Each row was made from one walk, in order. Every step used is in the known rows, and no mark comes twice. Write each row's walk.
In the rows, 128 means zero.
Known rows:
nozu, semar, lupel: [142  50 142 129 142  94 162 111 143 139 155 137 140 169 179 143 118  84
 105 150 118 165 128]
veme, pade: [141 121 129 133  90 156 162 127 123 134 131 114 110 124 121 145  96 124
 120  62  88  63 107]
veme, pade, lupel, toduk: [171 157 162 118 122 144 134  95 169 126 141 114 128 107  81 151  89 155
  71 102 137 104 135]
merabo, pusatof, pade, lupel: [104 149 133 149 106 146 142  82 149  95 106 145 138 144  88 198 129 133
  87 124  66 101  74]
pade, pusatof, toduk, lupel: [141 217  76 130 117 182 132 132  84 116 135 180 143 138 118 130 189 124
 168 139  99  81 142]
semar, lupel, pade: [118  63  95 135 158 115  85  94 173 175 120  77 108 127 129 172 149  86
  89 104 144 147 116]
pusatof, pade, lupel, semar: [113 117 180 161 116  58 109 115 117 119  82 110 119 108 117 130  78 116
 110 171 137 138  94]
nozu, semar: [150  81 173 149  93  94 184 157 115 159 163 156 113 164 177 121  96 149
 119 135  90 160 115]
lupel, semar, vobese: [155  53 188 173 115  79 149 132 137 183 115 102  91 118 145 128  88 141
 131 138 155 126 136]
pade, lupel, semar: [128 121 173 159 106  68 121 126 131 130  94 124 116 101 127 122  58 124
 111 156 138 159 119]
merabo, pusatof: [ 79 116 122 115  90 194 153 141 151 111 165 157 145 135 109 183 138 139
 110  62  50 115 120]
lupel, pade, pusatof, toduk: [125 165  52 114 144 154 127 116 107 122 151 106  97 140 139 111 191 144
 154 149 117  97 107]
lupel, semar: [106  95 179 144 105  82 112 166 117 145 123 115 115 102 142 107  79 120
 133 132 136 151 128]
lupel, semar, nozu: [157  62 153 146 147  69  87 114 134 166 133 108  77  98 123  77  62  96
 129 146 167 153 100]
nozu, semar, lupel, pade, pusatof: [140  90  73 120 164  81 121  53 149 150 117  78 101 159 196 150 165 112
 112 154 134 139 145]
pusatof, pade, lupel, toduk: [145 154 181 130 139 127 102 102 167 126 137 116 131 127  85 160 121 153
  70 137 133 118 110]
toduk, lupel, semar, nozu: [169  89 146 153 142  83  75 111 118 170 116 137  99  88 104  87  79  88
 137 145 174 144 123]
pade, lupel, toduk, pusatof: [164 193 121 108 145 158 154  93 201 113 133 175 169 156 119 125 115 153
 101  86 140 161 140]
toduk, pusatof, merabo: [ 84 140 126  98 130 163 170 194 136  85 120 135 167 175 179 104 128 152
 158  90 107 155 134]
pusatof, toduk, lupel, semar, vobese: [165  96 162 169 116 112 147 142 102 169 117 140 114 107 111 117 123 133
 155 156 167 113 146]
merabo, pusatof, toduk, lupel, semar: [ 96 144 134 120 102 147 118 167  78 106 132 175 158  81  81 113 136 115
 162 135 134 134 148]
pusatof, toduk: [119 154 109 127 113 178 152 175 102 116 181 153 119 140 115 105 153 136
 150 129  92 104  89]
veme, pade, pusatof, toduk, lupel, semar, nozu: [180 122  93 123 154 100  99  80  86 129 117 125  96  84 102  62 105  89
 167 162 182  99 124]
lupel, toduk: [137 132 180 114 128 151 106 152 168 151 178 120 126 122 111 137 121 155
  91  98 129 129 143]

Write each row's walk:
[137 192 106 141 101 192 130 167  88 131 146 195 149 126  89 132 170 120
 156 119 101  96 126] | pusatof, toduk, lupel
[119 138 153 150 127  70 127 103 133 105  73 133 139 123 123 117  84 118
 122 155 147 153 100] | toduk, pusatof, pade, lupel, semar
[145 145 109  82 175 165 137  95 204 114 153 159 185 161 137 122 142 110
 108  82 155 162 155] | semar, lupel, toduk, pusatof
[ 85 147  88  98 105 218 167 163 109  84 197 173 144 132  86 133 173 145
 146 103  67 104  98] | merabo, pusatof, toduk
[122 144  39 104 169 149 121  93 116 112 149 100 110 145 143 120 198 113
 146 161 131 105 114] | semar, lupel, pade, pusatof, toduk
[ 79 119 107 105 143 121 116 158 119 110 106  52 110 153 193 130 159 161
 145 134 118 125 143] | lupel, pade, pusatof, merabo
[120 130 172 154 101  98  98 164  99 150  99 153 138  90 117 122  98 108
 142 129 144 142 155] | toduk, lupel, semar
[141 167  69 141 134 126  90  80 133 162  94 105 103 135 153 165 178 130
 129 116 117 101 152] | toduk, lupel, pade, pusatof
[107 104 145  66 170 138 172 171 150  77 148 130 191 176 181  91 132 147
 135 126 156 191 166] | nozu, semar, lupel, toduk, pusatof, merabo
[118 150 145 139 109 123 110 178  74 127 124 164 143  86  98  94 122 111
 164 152 150 134 143] | pusatof, toduk, lupel, semar
[153 214  68 122 112 189 145 117  74 105 127 170 141 127 107 128 180 119
 169 124 103  54 142] | veme, pade, pusatof, toduk, lupel
[134 149  84 148 122 163  92 141 113 174 126 138 115 106  80 147 179 126
 132 107 136 118 120] | pusatof, toduk, lupel, pade
[138  36 110 139 154  83 116  96 156 178 132  92 107 140 153 155 140  98
  90 129 150 173 119] | nozu, semar, lupel, pade
[108 163 142  86 148 158 158 167 162  75 123 132 177 162 148 107 119 170
 128 110 141 168 149] | pade, lupel, toduk, pusatof, merabo
[144  91 147 151 108 137 156 135 106 148 125 151 131 101  93 135 134 137
 154 140 150 113 152] | merabo, pusatof, toduk, lupel, semar, vobese
[137 131 109 161 114 138  79 128 140 196 103 126 111 109  97 175 156 122
 111  84 129 127 131] | toduk, lupel, pade
[ 93  78 107  96 163  91 138 137 116 105 113  57 123 166 214 125 157 140
 136 167 138 154 155] | nozu, semar, lupel, pade, pusatof, merabo
[144 159  85 116 113 139 157  77 120 113 118  96 104 145 171 142 132 131
 135 100  86  51 134] | veme, pade, pusatof
[ 93 145 147  77 148 167 152 193 152  84 140 126 175 162 158  97 134 169
 142  91 137 162 156] | lupel, toduk, pusatof, merabo
[ 77 138 129 103 129 134 144 175 110  88 119  82 127 168 204 124 143 158
 156 140  94 112 146] | pade, pusatof, merabo
[122 168 123 130 119 114 111 148  70 116 113 151 138  97 123  92 138 114
 173 169 151 121 156] | pade, pusatof, toduk, lupel, semar
[160 160 174 128 129 134 114 111 180 137 149 128 129 122  95 153 101 161
  70 123 134 138 136] | pade, lupel, toduk
[142  76 141 143 149  76  93  65 139 123 112 118  99  97  86 112  75  99
 109 161 154 143  79] | merabo, pusatof, pade, lupel, semar, nozu
[ 90 114 167 144 108  86 118 108 123  98  90 122 135 103  98 147  91 121
 107 155 122 137  99] | merabo, pusatof, pade, lupel, semar
